What can hang from each mark:
q302: q295 q446 q655
q787: q655
q446: q174 q302 q907 q919
q174: q446
q655: q787
q114: q907
q907: q114 q446
q919: q446 q473
q295: q729 q974
q729: q295
q473: q919

Each row was made from one small tree. The marks that hang from a mark follow it in brackets, in the order of their numbers. Every link used is in the known rows. Write each row's tree.
In the rows, zero is written as 128.
Known rows:
q174{q446}: [126 129 128 149 118 132 120 109  89 112 128 120 126 141 120 117 108 149
 120 104 101  98 130 121 138 139 140 123 107 123 115 117 117 120 102 129
 116]
q919{q446{q302{q655}} q473}: [108 125 118 117 119 124  94 155 147 134  96 138 107 117  96 150 154  92
 164 128 170 131 130 130 125 113 164 103 143 117  64 110 124 104 168 100
 127]
q174{q446{q302{q295 q655} q919}}: [ 97 131 117  92 125 127 120 112 100  99  94 134  89 134 126 152 162 152
 118 120 150  99 166 136 125 119 177 122 162 115  72 122  95 130 114 104
 124]
q907{q114}: [121 139 129 134 137 121 124 113 122  89 139  96 165 129 100 142 119 136
 130 107  92  92 109  92 144 134 123 148 126 112 124 139 102 125 107 136
 117]
q907{q114 q446{q174 q919{q473}}}: [159 109 163 132 125 143 180 171 126 207 162 130 149  95 184  88 125 134
 116 162 146 105 114 143 101 142  95 165 120 175 182 105 138 139 171 159
 130]
q114{q907{q446{q302 q919}}}: [115 110 134  95 141 132 128 128 141 126 140 131 150 143 132 103 138 119
 130 125 133  78 162 125  90 149 141 124 119 155 166 139  98 139 142 115
 111]
q473{q919{q446{q907}}}: [140 129 140 145 126 125 144 172 141 179 125 135 150 124 168 121 122 117
 131 146 137 147 122 116 147 142 136 122 115 133 153  94 167 138 154 150
 148]
q114{q907}: [120 137 127 133 129 127 110 110 122  97 152 106 178 139  97 135 117 118
 146  98 107  76 127 102 134 133 140 116 102 130 155 149 102 123 121 127
 122]
q907{q114 q446{q174 q302 q919}}: [145 102 135  95 134 129 150 135 137 157 149 126 116 134 141  84 142 126
 118 119 126 111 119 133  99 134 107 148 121 149 149 132 113 132 133 131
 129]
q302{q295 q655{q787}}: [101 145 108 108 118 105 105  81 134  48 124 101 159 114  29 186 152 122
 142 110 156 108 129 128 181 103 180  94 129  66  79 171  90 120  94 143
 119]
q473{q919}: [106 133 132 162 127 136 122 134 123 125 119 122 142 128 125 157 114 123
 146 121 124 126 128 121 125 128 159 117 108 131 126 135 127 114 154 134
  98]
q174{q446{q907{q114} q919{q473}}}: [144 124 170 129 130 121 192 185 102 178 129 128 164  97 232  93 134 162
  84 160 122  81 132  90 107 158  95 190 154 162 166  35 148 157 131 145
 129]
q446{q907{q114}}: [139 138 136 136 138 111 138 129 130 101 141 100 178 132 125 123 122 138
 108 121  93  98 104  75 143 138  99 160 133 107 152 116 119 143  89 144
 134]
q655{q787}: [108 128 119 119 127 112 115  88 132  68 133 108 163 123  52 146 118 117
 132 100 121 125 118 120 154 125 155 106  97  90 103 151 103 111 103 137
  88]
q114{q907{q446{q919}}}: [131 121 148 118 142 139 143 133 130 151 159 120 176 126 138 101 124 137
 121 140 129  77 153 125 118 163 137 128 112 157 201 129 106 140 141 142
 123]
q907{q446{q919}}: [122 120 145 136 143 145 139 127 125 143 135 126 139 130 129 112 104 147
 108 157 127 123 145 143 118 158 138 131 124 141 164 125 113 121 141 138
 102]
q446{q174 q907 q919}: [151 117 139 135 134 139 158 130 113 167 143 132 131 124 152  95 112 142
  94 137 115 161 111 130 117 134 101 139 117 142 177 100 142 118 124 130
 127]
q446{q919}: [103 129 138 132 142 145 131 119 111 121 124 120 136 125 122 139 104 146
 116 140 113 139 137 127 117 147 148 135 130 136 136 116 110 107 139 118
  90]
q302{q295 q446{q174 q919{q473}}}: [142 139 142 143 124 160 130 147 104 168 122 153  87 105 182 139  87 132
 145 152 127 158 132 170 108 132 112 140 141 170 132 127 153 112 167 125
 130]
q787{q655}: [122 122 118 135 132 138 105  62 130  72 110 110 143 123  86 150 111 127
 134  97 112 120 103 111 171 125 149 110 103  89 131 135 104 104 101 124
 100]
q114{q907{q446{q302{q655}}}}: [122 119 115 103 132 115  86 114 152  89 134 116 149 148  57 125 167 106
 161  90 149  55 144 108 125 119 155  91 121 115 129 158  82 128 115 113
 132]
q729{q295}: [108 143 117 170 112 144 124  90 137  84 123 117 141 131 105 157 114 130
 121 155 100 158 112 131 151 127 136 119 118  96 132 153 122 109 114 124
 117]
q473{q919{q446{q302{q655}}}}: [108 119 114 112 123 123  97 150 151 137  94 135 105 130  94 157 170  99
 172 105 167 131 131 124 138 110 185  90 131 114  67 120 124 112 167 112
 129]
q446{q907}: [129 136 130 152 136 122 124 121 122 105 128 114 152 140 115 126 106 134
 110 130 103 130 118 104 135 134 116 130 124 111 148 122 128 123 100 128
 118]
q446{q174 q302 q907}: [140 113 112 127 123 120 118 111 128 118 131 132 104 155 115 103 118 106
 121  98 110 147 106 122 110 103 101 117 108 117 124 142 133 116 100 106
 129]
q907{q446{q174 q302{q295{q974}}}}: [124 130 107 143 106 131 129  86 143 126 159 142  98 152 124 120 125 107
 130 137 137 158 148 187 129 100 116 111  91 130 116 223 141 167 121 149
 157]
q114{q907{q446{q174 q919}}}: [162 107 146 116 127 143 152 131 124 184 178 125 157 124 140  78 123 130
 126 125 133  91 129 144 117 147 115 120  88 166 211 138 120 135 145 147
 143]
q174{q446{q302{q655{q787}} q919}}: [105 103 121  65 130 109 119 100 119  80  97 129 113 114  68 130 180 136
 120  90 156 104 148 118 130 124 180 103 133  99  63  90  88 111 104 108
  86]
q174{q446{q907 q919{q473}}}: [134 122 165 145 127 136 175 171  96 182 118 144 139 106 219  96 112 157
  86 169 133 115 145 118 100 156 115 160 141 160 159  41 152 138 141 130
 113]
q473{q919{q446{q302{q295} q907}}}: [116 138 118 120 117 114 135 162 148 148 108 143 121 144 185 143 136 103
 136 148 152 145 147 133 128 116 148 120 135 120 116 140 162 159 148 134
 159]
q295{q729 q974}: [ 95 148 106 192 120 118 136  93 142 101 152 121 144 137  96 155 132 161
 122 155 121 184 133 156 140 114 118 122 115 114 149 170 141 148 120 142
 113]
q473{q919{q446{q174 q302 q907}}}: [154 106 122 123 113 122 139 166 146 195 127 150 101 140 168  96 139  93
 140 112 145 165 111 135 121 111 120 110  99 142 129 115 173 131 156 130
 158]
q446{q302}: [ 95 127 109 126 132 128  93 100 126  74 110 123 112 156  84 147 111 110
 140  98 108 128 130 120 108 117 147 113 121 107  85 155 100 106 115  94
  94]

Write each row's tree:
[154 108 120 115 124 119 125 119 141 129 155 116 119 148 107  92 137 110
 135  94 116  95 107 128 116 117  99 132 102 128 128 164 112 133 110 136
 143]
q907{q114 q446{q174 q302}}
[169 119 155 147 136 148 139 166 115 189 122 160 103 107 190  98  90 133
 123 148 116 171 114 132 100 147  80 145 139 174 163  66 168 108 152 120
 125]
q302{q446{q174 q907 q919{q473}}}
[ 87 119 132 114 137 136 116 149 132 119  86 139 110 108 114 158 150 119
 141 139 163 129 145 126  88 118 167 127 164 131  79  92 103  97 172  84
  80]
q446{q302{q655} q919{q473}}
[114 166 117 164 132 144  89  84 126  76 128 134 114 139 115 170  92 134
 147 132  93 167 149 149 160 133 123 119 133 127  98 186 142 145 110 141
 138]
q302{q295{q974} q446}
[ 99 140 107 108 114 119 104 143 146 127  96 134 106 130 113 179 170 101
 170 122 178 127 146 140 148 102 192  93 143 109  65 154 127 132 161 126
 151]
q473{q919{q446{q302{q295 q655}}}}
[134 105 141 124 127 136 159 161 126 175 121 153 105 117 191 100 123 113
 108 152 142 159 124 137  69 119 103 147 131 158 143  87 151 119 161 101
 108]
q446{q174 q302 q907 q919{q473}}
[171 121 141 133 146 147 123 135 113 157 125 147  97 130 150  96  91 144
 118 120  92 173 110 125 122 149  84 134 132 153 165  91 152 104 115 118
 131]
q302{q446{q174 q907 q919}}
[ 87 169  94 179 111 109 126  84 144  80 141 113 140 125  73 193 168 166
 132 163 156 168 144 165 173  92 146 113 146  90 124 197 130 157 112 147
 140]
q302{q295{q729 q974} q655}
[116 141 112 101 128 107 107 113 149  69 123 105 134 141  78 156 171 124
 141 118 147  65 138 116 145 108 147 128 156  95  94 183  85 153  98 136
 152]
q907{q114 q446{q302{q295 q655}}}
[132 131 113 108 140 116  64  86 138  46 105 120 129 118   4 166 138 120
 166  75 122 125 113 108 173 127 155  85 130  82  70 129 100  87  91 121
  99]
q302{q446 q655{q787}}
[139 131 144 150 123 126 144 175 138 176 127 137 151 114 171 114 104 114
 121 168 141 145 119 122 134 142 115 136 128 136 145  84 167 132 154 140
 145]
q919{q446{q907} q473}
[110 121 123 126 118 130 113 158 139 147 110 142 112 129 141 133 117  91
 150 136 145 144 133 138 106 124 144 116 124 134  83 118 139 115 171 109
 119]
q919{q446{q302} q473}
[107 119 129 114 147 125 133 130 132 109 104 136 122 143 146 121 125 131
 101 137 114 148 143 109  91 137 129 140 149 123 132 101 120 124 118  97
  95]
q446{q302 q907 q919}
[122 122 123 115 133 115 114 122 143  93 134 110 140 151 100 116 134 117
 133 112 113  80 127 107 115 132 121 137 125 116 118 159  98 139 107 132
 121]
q907{q114 q446{q302}}
[129 144 115  94 126 100 137 142 148 114 130 115 142 144 159 133 146 115
 119 131 121 111 129 105 147 123 111 153 152 103 117 146 140 171 101 140
 183]
q919{q446{q302{q295} q907{q114}}}
[156 134 136 121 136 110 144 152 141 144 146 109 171 127 145 107 128 130
 113 131 108 115 103  86 167 150 100 155 131 115 154 101 145 149 106 155
 166]
q919{q446{q907{q114}}}
[139 112 103 112 113 131 106 120 131 153 136 136  85 149 107 107 121  95
 149  96 124 159 106 151 131 112 125 100  93 125  95 151 137 107 138 113
 146]
q919{q446{q174 q302}}
[108 138  91 133 109 127 105  73 136  90 134 132  93 136  77 162 161 109
 146 109 145 163 137 161 147  78 144 101 119 105  67 204 121 139 117 121
 152]
q446{q174 q302{q295{q974} q655}}
[138 121 150 130 136 130 161 136  93 149 123 134 134 129 176  93 113 169
  78 140 109 115 141 108 124 159 119 149 135 140 161  66 134 136 104 130
 120]
q174{q446{q907 q919}}
[141 160 120 137 140 122  81 115 124  71 100 125 118 138  88 164 123 137
 142 121 114 130 127 107 169 124 127 114 170  97 112 139 124 118  81 125
 153]
q302{q295 q446{q907} q655}
[169 118 135 136 123 128 139 122 129 151 173 107 144 131 110  91 121 128
 129 109 113  95  97 128 142 132  95 138  94 132 164 156 121 133 111 165
 153]
q907{q114 q446{q174}}
[155 121 130 119 145 152  88 115 112 136 113 139  81 117  80 128 125 141
 151  96 117 158 108 132 142 133 128 107 142 140 113 105 117  77 131 108
 120]
q302{q446{q174 q919} q655}
[163 118 147 115 139 126 175 140 121 166 156 116 154 113 165  91 127 147
  92 129 105 125  98 102 126 138  83 171 128 141 181  94 136 138 117 143
 143]
q446{q174 q907{q114} q919}
[153 116 130 143 109 140 138 153 126 203 144 135 117 121 145 117 119 107
 156 117 144 157 105 153 148 123 140 104  82 147 135 129 163 116 175 150
 152]
q473{q919{q446{q174}}}
[124 129 121 113 142 103 123 127 141  80 123 109 150 148 123 124 137 120
 116 104  95 100 115  74 117 126 104 156 141 104 119 125 113 142  88 116
 126]
q446{q302 q907{q114}}
[109 159 114 152 137 131 121 121 119 105 115 133 103 134 137 169 112 185
 130 162 116 171 147 164 129 137 124 133 170 128 154 151 135 126 122 124
 117]
q302{q295{q729} q446{q919}}
[183 121 146 134 113 119 171 184 136 211 161 124 155 102 189  88 126 110
 122 141 135 126  83 115 143 128  74 162 114 148 164  86 174 146 149 161
 182]
q919{q446{q174 q907{q114}} q473}
[112 111 106  82 119 100  96  87 124  55 104 120 116 131  31 137 178 118
 138  65 148  85 132 112 147 108 175  86 118  77  44 118  87 112  83 112
  98]
q174{q446{q302{q655{q787}}}}
[160 116 161 131 129 130 191 175 122 195 150 127 158  92 203  95 129 137
  97 156 129 124 101 107 102 136  78 181 137 161 183  70 152 140 152 144
 136]
q446{q174 q907{q114} q919{q473}}
[183 123 149 116 150 133 138 142 120 156 140 129 120 120 159  92 112 150
 116 112  82 139  96  96 130 153  63 164 145 154 168  82 147 125 106 133
 148]
q302{q446{q174 q907{q114} q919}}
[106 117 138 117 140 124 132 162 140 128  87 144 124 110 139 138 155 121
 116 156 162 132 141 108  87 121 142 136 174 130 108  69 120 114 153  90
  96]
q446{q302{q655} q907 q919{q473}}
[145  99 133  93 128 136 137 126 135 166 160 137 128 141 135  78 139 112
 133 109 137  93 140 146  89 133 119 116  96 166 178 145 110 136 145 121
 134]
q114{q907{q446{q174 q302 q919}}}
[ 85 167  99 188 111 115 143  87 136  90 153 116 143 136 113 177 131 165
 120 171 130 178 147 175 151 105 127 128 127 108 146 204 147 168 112 155
 133]
q302{q295{q729 q974}}
[129 151 153 144 141 143 138 166 116 141 102 151 124 110 205 145  88 144
 119 180 123 150 149 131 109 150 108 154 176 153 147  94 157 134 146 126
 127]
q302{q295 q446{q907 q919{q473}}}
[106 123 126 119 110 145 150 142 115 155 120 148  93 117 183 141 117 114
 129 157 155 149 144 174  78 104 134 140 133 153 107 144 135 125 174 109
 117]
q446{q174 q302{q295} q919{q473}}
[ 94 142 110 145 120 128 120  89 149  89 138 136 120 156 121 144 125 117
 127 153 133 141 171 167 127 115 137 117 117 119 105 217 129 173 119 142
 136]
q907{q446{q302{q295{q974}}}}
[170 147 116 137 126 126  87 109 118 110 120 131  95 134  91 138 125 130
 146 103 118 140 106 126 168 111 103 110 144 109 121 147 137 113  84 129
 174]
q302{q295 q446{q174 q907} q655}
[115 122 157 143 124 149 162 159  90 170 119 142 123 102 195 117 110 153
 106 157 134 108 149 139 100 151 143 149 130 164 130  66 133 123 160 125
  95]
q174{q446{q919{q473}}}
[100 139 111 114 110 124 101 149 141 123  97 136 105 119 115 171 153  97
 162 144 182 125 144 149 136 100 170 107 155 110  60 144 127 126 164 114
 146]
q919{q446{q302{q295 q655}} q473}
[135 146 129 146 133 159 124  98 117 139 142 152  88 122 153 142 102 145
 134 140 106 195 144 175 141 132 106 131 124 158 125 165 155 140 136 141
 144]
q302{q295{q974} q446{q174 q919}}
